Each row was made from one small tree. The marks that hang from a mark follow it in brackets, in alphabetical order. Every link used is in the known rows. Write each row's tree.
Known rows:
pibaf{rabo{miko{lene} pado{sufiz}}}: -23.0 4.7 -11.5 3.6 -6.1 -29.8 -44.3 -1.8 -21.3 -18.6 -25.9 26.3 7.1 9.6 12.6 28.4 24.3 -17.7 7.3
sufiz{feli miko{lene rabo} pado}: 26.6 4.1 7.5 -16.7 -4.7 19.1 63.2 -21.8 -65.5 -27.0 -13.5 -15.8 -30.3 20.3 27.3 -24.3 -10.6 23.5 -34.1
sufiz{feli{rabo{pado}} miko{lene}}: 40.7 1.2 4.2 8.4 9.7 24.0 23.8 -46.4 -14.5 -12.0 -32.8 21.1 -39.2 -22.7 17.3 -21.8 27.5 -1.7 -12.7
pibaf{rabo{miko pado}}: -9.9 -5.2 -21.4 -4.4 -11.1 -40.8 -36.8 -8.3 -8.5 -15.6 -26.3 24.7 3.1 22.0 -7.4 31.2 22.9 -13.8 -0.9
rabo{pado{sufiz{miko}}}: -22.0 7.2 7.1 -35.2 -9.8 -19.9 -13.0 -17.3 -19.9 -1.6 -4.2 5.8 -3.0 5.7 23.3 22.2 18.5 -13.0 -23.1
pado{sufiz{feli{rabo{miko}}}}: -12.5 -10.7 33.5 -0.3 -2.2 -1.7 27.5 16.8 -25.3 13.4 12.4 6.0 -16.4 -16.2 0.0 6.5 12.4 -20.2 -11.4
pado{sufiz{miko{rabo}}}: -12.8 22.2 19.6 -1.2 4.4 -16.5 27.2 2.1 -26.3 1.7 22.6 -5.4 -7.6 1.3 32.8 2.6 -4.5 0.5 -13.3
lene{miko}: 6.7 11.4 23.9 5.2 0.2 20.8 2.7 -5.9 -19.7 8.3 1.7 -12.0 29.2 8.2 19.8 4.5 6.4 -9.7 7.5
pibaf{rabo{miko}}: -4.5 0.5 -18.0 25.0 -1.3 -33.0 -21.7 5.5 -2.2 -11.8 -21.4 21.9 0.7 16.2 -7.9 22.5 11.7 -3.5 7.2
sufiz{miko pado}: 6.8 1.6 -20.0 -3.7 -10.7 -18.6 21.6 -21.8 -28.2 -15.0 -21.3 -2.3 -10.1 43.8 31.5 12.0 -12.5 27.1 -47.5
sufiz{miko{lene} pado}: 9.2 12.2 -20.5 6.3 -4.4 2.7 7.8 -25.5 -29.1 -29.6 -30.3 -0.4 -5.1 28.3 50.2 3.2 -12.3 28.1 -28.5
lene{miko{rabo}}: 16.8 15.9 28.2 -6.4 1.5 15.8 20.2 -4.0 -33.0 10.9 27.5 -21.6 28.9 6.5 17.2 -12.3 -7.7 -8.2 10.5
rabo{miko{lene}}: -13.4 -10.7 5.7 10.1 -14.0 6.6 -18.1 12.1 -1.9 -34.1 -8.5 26.5 20.9 -21.1 31.2 5.6 -16.5 -3.1 33.6
feli{sufiz}: 9.1 0.2 16.0 3.3 -11.7 15.0 -27.5 -3.0 -10.2 -15.5 -17.5 12.4 -6.7 4.6 -12.9 6.5 -18.1 -25.0 4.4
lene{miko{rabo{pado{sufiz{feli}}}}}: 3.3 12.3 40.0 -31.7 -4.7 15.6 23.3 -4.6 -52.4 12.8 23.8 -23.1 22.8 6.2 15.4 -5.2 6.8 -19.6 -1.3
feli{rabo{miko}}: 19.4 -25.5 -10.5 21.2 -8.3 -22.5 -6.5 -0.4 20.2 6.7 12.7 33.0 -3.4 -18.1 -5.1 -1.7 -6.0 -9.5 1.9
feli{rabo{miko pado{sufiz}}}: -0.1 -26.0 -5.5 -7.9 -13.7 -34.5 -20.1 -5.7 6.5 10.1 11.4 32.9 -2.0 -14.4 3.3 14.2 8.5 -23.6 -8.2
miko{lene rabo{pado{sufiz{feli}}}}: 2.5 16.3 19.1 -34.8 3.3 20.2 6.8 -4.6 -46.3 -10.7 19.9 -9.1 -2.8 -19.3 19.9 -27.1 -1.7 -13.3 16.4
feli{rabo}: 30.7 -12.0 -16.5 21.3 6.9 -12.2 -5.4 -12.7 22.5 23.3 9.5 16.5 -16.6 -11.9 -11.4 -11.0 4.0 -4.3 -7.4
pibaf{rabo{miko pado{sufiz}}}: -25.4 -1.5 -9.1 -3.5 -10.2 -44.7 -35.1 0.8 -17.7 -12.1 -20.9 22.8 4.5 18.9 -1.4 37.8 25.8 -19.6 -4.3

Write each row's tree:
27.0 13.5 19.2 -20.4 6.0 25.5 45.2 -35.5 -40.0 -27.3 -13.0 0.2 -29.2 -16.0 26.1 -31.3 7.8 2.1 -6.0 | sufiz{feli miko{lene rabo{pado}}}
20.5 23.4 -7.2 -7.0 4.0 4.5 8.2 -35.7 -17.9 -25.0 -2.8 6.5 -7.1 -6.7 45.5 -19.2 -8.0 9.1 4.1 | sufiz{miko{lene rabo{pado}}}
-8.7 0.5 -20.7 4.0 -5.9 -26.8 -45.5 -10.5 -10.8 -23.2 -34.2 27.4 4.0 10.9 3.6 23.0 23.2 -11.4 13.4 | pibaf{rabo{miko{lene} pado}}
-11.5 26.9 19.2 6.9 9.0 -1.6 17.1 -0.4 -30.7 -6.2 17.0 -2.0 -4.2 -7.5 47.0 -6.4 -4.7 1.1 0.2 | pado{sufiz{miko{lene rabo}}}
28.3 -26.7 -6.4 19.2 -21.8 -0.2 -40.4 -2.0 -11.4 -19.3 -18.4 39.6 -7.4 3.6 -2.6 5.5 -33.6 -25.5 -3.6 | feli{rabo{miko{lene}} sufiz{pado}}
-5.5 16.5 -8.7 1.4 6.8 -15.4 -20.0 -20.5 -26.6 -6.1 -35.4 10.4 -18.4 16.9 0.8 17.2 41.2 -11.7 -12.9 | pibaf{rabo{pado{sufiz{feli miko{lene}}}}}
47.9 -3.2 -14.9 27.8 -4.9 5.7 -27.4 -31.7 -12.1 -11.4 -28.7 28.8 -28.1 11.2 11.4 -3.7 -22.3 -10.7 -23.0 | feli{rabo sufiz{miko{lene} pado}}
40.6 -8.1 -7.3 9.9 1.2 17.0 42.3 -33.0 -38.6 -13.7 -35.6 5.3 -41.1 12.4 22.4 -13.9 8.0 18.8 -42.8 | sufiz{feli{rabo} miko{lene} pado}
-21.8 -16.3 1.3 -31.0 -26.7 -4.7 -41.2 -7.5 -11.0 -37.5 -16.4 28.7 24.0 -14.9 29.3 17.9 -0.8 -17.6 20.9 | rabo{miko{lene} pado}
36.5 -21.0 -9.4 12.2 -12.8 -4.7 -26.4 -10.7 -9.8 5.4 -11.3 20.2 -20.7 18.5 -22.8 2.9 -20.5 -22.8 -28.1 | feli{rabo sufiz{pado}}
-42.1 -22.3 29.2 -50.1 -32.0 -21.4 -4.8 9.8 -34.0 -19.5 -0.8 18.2 8.8 -6.9 11.5 32.7 9.9 -28.3 -6.2 | rabo{miko pado{sufiz{feli}}}
-38.0 -15.1 27.0 -37.4 -26.1 -0.1 -18.0 6.9 -35.1 -32.4 -9.8 22.6 12.7 -22.6 29.6 22.5 10.4 -26.9 11.5 | rabo{miko{lene} pado{sufiz{feli}}}
0.7 5.1 28.2 9.3 6.8 -0.2 37.5 -4.9 -23.8 9.6 0.5 6.6 -29.7 -11.5 16.4 1.7 18.3 -7.2 -25.3 | pado{sufiz{feli{rabo} miko}}
16.1 0.8 5.2 -5.4 -5.9 23.7 44.7 -26.0 -54.6 -28.9 -39.0 -7.3 -28.8 21.1 30.5 -7.4 3.7 22.1 -39.3 | sufiz{feli miko{lene} pado}
15.5 -4.3 -10.3 4.5 5.3 -15.1 -18.4 -26.6 5.7 17.1 1.4 23.6 -17.2 -14.7 14.7 -1.0 18.8 -13.7 -14.7 | feli{rabo{pado{sufiz{miko{lene}}}}}
-22.0 9.8 6.3 -29.9 -6.8 -8.6 -20.5 -19.7 -22.1 -8.5 -8.5 7.4 -0.5 -0.6 32.4 18.8 20.1 -13.0 -13.0 | rabo{pado{sufiz{miko{lene}}}}
-42.3 -9.5 14.8 -31.2 -24.3 -7.4 -36.3 6.5 -24.2 -31.4 -6.1 28.1 25.7 -17.5 42.5 29.5 1.3 -23.4 17.4 | rabo{miko{lene} pado{sufiz}}
-11.1 6.0 -6.0 -8.9 4.8 -24.5 -17.5 -8.8 -25.6 5.4 -25.7 6.4 -15.9 22.3 -18.1 21.7 42.6 -17.0 -18.2 | pibaf{rabo{pado{sufiz{feli}}}}
36.6 -17.8 -5.6 -0.7 -7.0 -4.3 55.8 -29.4 -36.0 -1.0 -23.0 1.9 -43.0 27.6 3.2 -3.9 7.4 16.6 -60.6 | sufiz{feli{rabo} miko pado}
-10.0 17.0 -18.0 0.3 5.1 -34.9 -27.0 -18.3 -17.1 2.3 -27.3 9.9 -14.5 26.9 2.3 26.7 35.5 -9.5 -19.8 | pibaf{rabo{pado{sufiz{miko}}}}
20.3 -37.6 5.5 -7.6 -15.8 4.1 33.5 2.3 -37.8 -5.7 -13.1 5.0 -22.2 11.7 -12.2 -4.2 0.1 1.4 -32.8 | sufiz{feli{rabo{miko{lene}}} pado}
12.6 15.5 -2.1 -29.8 3.9 14.1 -10.3 -14.1 -26.3 -16.4 15.9 -3.9 5.8 -15.5 22.1 -30.7 -9.2 -6.2 23.4 | miko{lene rabo{pado}}
